Each row comes from the steps of one walk. Every step used is in the known rows, and no mark comes twice. Write the walk behind each row, first mark first.
Known rows:
gezir/gofo/desur: [  3 -10  14   1   3   5   4 -10   3  20  11 -29   5  -9  -1   3  -5   0
  -5  -4  18  -3   5]
gezir/gofo/desur/mazud/limip/seti: [  5  16  21   9  -4  23   9  -7  -5  14  -4 -34   2 -11  -4  19   8   7
 -19  17  20  -1  -5]
dinoz/desur/mazud/limip/gofo/pudi: [ -4   7  14  -3   3  25   4  11  -4  14  -9 -33 -20 -13  -4  19   5  12
 -24  20   5  -1 -18]
gofo/desur: [  7   0   8   5  -1   3  10  -3   3  14  12 -21  -4   2  -2   4   3  -5
  -5  -5  10  -3   1]
limip/gofo: [ -1   0   4  -2   0   4   6   1   0   9  -3 -23 -10   4  -6   6  -6   0
  -5   3 -12 -12  -7]
desur/mazud: [ -4  13   7   1   1   2  11  14   0   7  -6 -15  -6   6   5   1  -3   3
  -5   9   3  -4  -5]
mazud/limip/gofo: [  0   9   6   1   1   8   3  -1  -2   8  -7 -24  -7   7  -9  14   6  -6
  -8  12  -3 -16 -18]
seti/desur/mazud: [ -1   1  14   4   2   4  18  20   0  -3  -3 -21  -7  14   5   7  -2  19
  -8  10   5  -4  -5]
dinoz/desur/mazud/limip: [-12  18  16   8   8  13   1  12  -7   4  -9 -23  -8  -5   4   7  12   7
 -14  18  13  -2 -14]
pudi/gofo: [-14   8   4   4   2   8  13  -3   3  13 -11 -15   6  10   6   7  -5  -7
   3   1  -5 -14 -14]
limip/seti/desur: [  2  -5  18  19  -7  15  26   0  -1  -9  -1 -15  -4  11   2  13  -1  18
  -7   1   2 -17  -5]
limip/gofo/pudi: [  6 -11   5  -5  -4  13  14   1   6  17   1 -20 -14  -1  -4  11  -9   1
  -9   1  -3 -12 -11]
seti/limip/gofo: [ -8  -3   3  -9   0   6   1   1  -9  -3  -4 -25 -12   4 -21   5  -9   6
  -4   2 -17 -16  -2]
pudi/mazud/desur: [  2  16  -7  17  -1   0  12   3  -5  12   1 -13  -7   5  16   2  -4   8
   6   3  14  -5 -24]
seti/limip/gofo/pudi: [ -1 -13   3 -12  -6  15   9  -2  -3   4   0 -23 -16   1 -20  11 -11   7
  -8   0  -7 -16  -5]
gezir/gofo/desur/mazud: [  1   3  14  -4   5   6   4   3   0  21   3 -35  -1 -10   0   3  -5   7
 -11   6  15   6   7]
mazud/limip/seti: [  0  13  12  19  -8  18  14  -9  -3   0  -7 -10   1   6   1  15  11  -4
  -8   9   9 -22 -16]
gezir/mazud/limip: [ -4   6   4   7   1  -4   2   0   1   6   8 -19  -1   9  -4  22   8  -6
   0   4  13 -11 -10]
mazud/limip: [  0   8   7   8   1   5   7  -2  -1   5  -4 -11   2  11   2   7  10 -11
  -2   8  15 -18 -17]
gofo/desur/mazud/limip/seti: [  9  25  17  15  -9  20  14   0  -3   6  -2 -26  -8   0  -5  21  16   2
 -20  17  11  -1  -8]
seti/desur: [  0 -10  13   9   1   2  18   7   2  -3   4 -15  -2  16   3   6  -2  11
  -1  -1   7 -14  -6]
gezir/gofo/pudi/mazud: [  2 -10   0  -1   1  12   7  -5  -1  26  -1 -11   7 -10   8   1 -11   6
  -6  -6  24  -4 -19]

Write each row's walk:
[ -5  20   8   1   1  10  12   6   2  19  -5 -31  -3   3   0  13   1  -1
  -8   8  -3   5  -7]  pudi/gofo/desur/mazud
[-14  10  14   4   7  10   3  15  -6   7  -3 -24 -11  -9   7  -1   0  13
 -10   8   4   2  -1]  dinoz/desur/mazud
[  9   0  16  -3  -1  18  19  17   2   5  -7 -31 -17  10  -6  28   5  17
 -21  21   7  -8 -22]  seti/desur/mazud/limip/gofo/pudi
[ -3   8   7   4   0   9  13  -7   4  19   1 -25   2   4  -1  12   1  -8
  -2  -2   0  -4  -7]  pudi/gofo/desur
[ 10   8  10   2   0   9   3  -6  -1  14   5 -34 -12   3 -15  19  11  -8
 -14   9   2  -7 -13]  mazud/limip/gofo/desur
[  9  12   3  18 -14  26  18  -8  -4  12  -7  -2  -1   2   2  17   8   1
 -15   5  21 -12 -34]  gofo/pudi/mazud/limip/seti
[  1   8   8 -12  -2   9   2  10  -9   4   0 -40 -21  -2 -26  12  -4  13
 -15  10 -14   4   5]  seti/limip/gofo/desur/mazud
[ -1  21   8  -4   1   9   5  11  -3   8 -14 -29 -12   6  -6  15   6   1
 -16  22  -5  -7 -17]  desur/mazud/limip/gofo
[ 12  17  -1   5  -2   9   0  -3  -7  19   1 -28 -10   2 -15  16  11  -3
 -16   6   5   4 -26]  pudi/mazud/limip/gofo/desur
[  6  -5   4  -4  -4   8   7  -2   5  16   7 -28 -13   1 -13  35  -1   0
 -11   6   4  -9 -16]  gezir/mazud/limip/gofo/pudi
[-12  23  20  18  -2  26   9   6 -10  -1 -11 -22  -9 -11   3  14  13  12
 -20  19   8  -6 -12]  dinoz/desur/mazud/limip/seti
[  9   5  -7  13  -5   8  17   2   1  19   5 -10 -11   1  17   9  -6   9
   1   1  23  -4 -29]  gofo/pudi/mazud/desur
[ -3  21  10   3   2   5   7  12  -2   6  -9 -16  -2   9   4   9  11  -3
  -9  18  12 -10 -16]  desur/mazud/limip
[ -1  25  14  14  -7  19  15   5  -5   1 -14 -15  -4   5   2  16  12   3
 -14  19   6 -11 -16]  desur/mazud/limip/seti
[  8   0   7  -1  -1   5   7  -2   1  14   9 -33 -14  -1 -13  11  -2   0
 -10   0  -7  -2  -1]  limip/gofo/desur
[  1  -4   6  -7  -2   7   2  -3  -7   3   8 -35 -16   0 -28  11  -4   5
  -8   0 -12  -6   5]  seti/limip/gofo/desur
[  6  10   9  -6  -2  17  11   9   3  15 -10 -26 -15   2  -5  21   4   2
 -20  20   4  -7 -22]  desur/mazud/limip/gofo/pudi
[  8  21  12   5   0   8   7   7  -1  12   2 -28  -7   4  -3  14  15  -5
 -15  15  17   2 -10]  gofo/desur/mazud/limip
[  6  13  10   1  -1   4  10  10   1  14   5 -25 -10   1   0   6   2   2
 -11   7   7   7   2]  gofo/desur/mazud
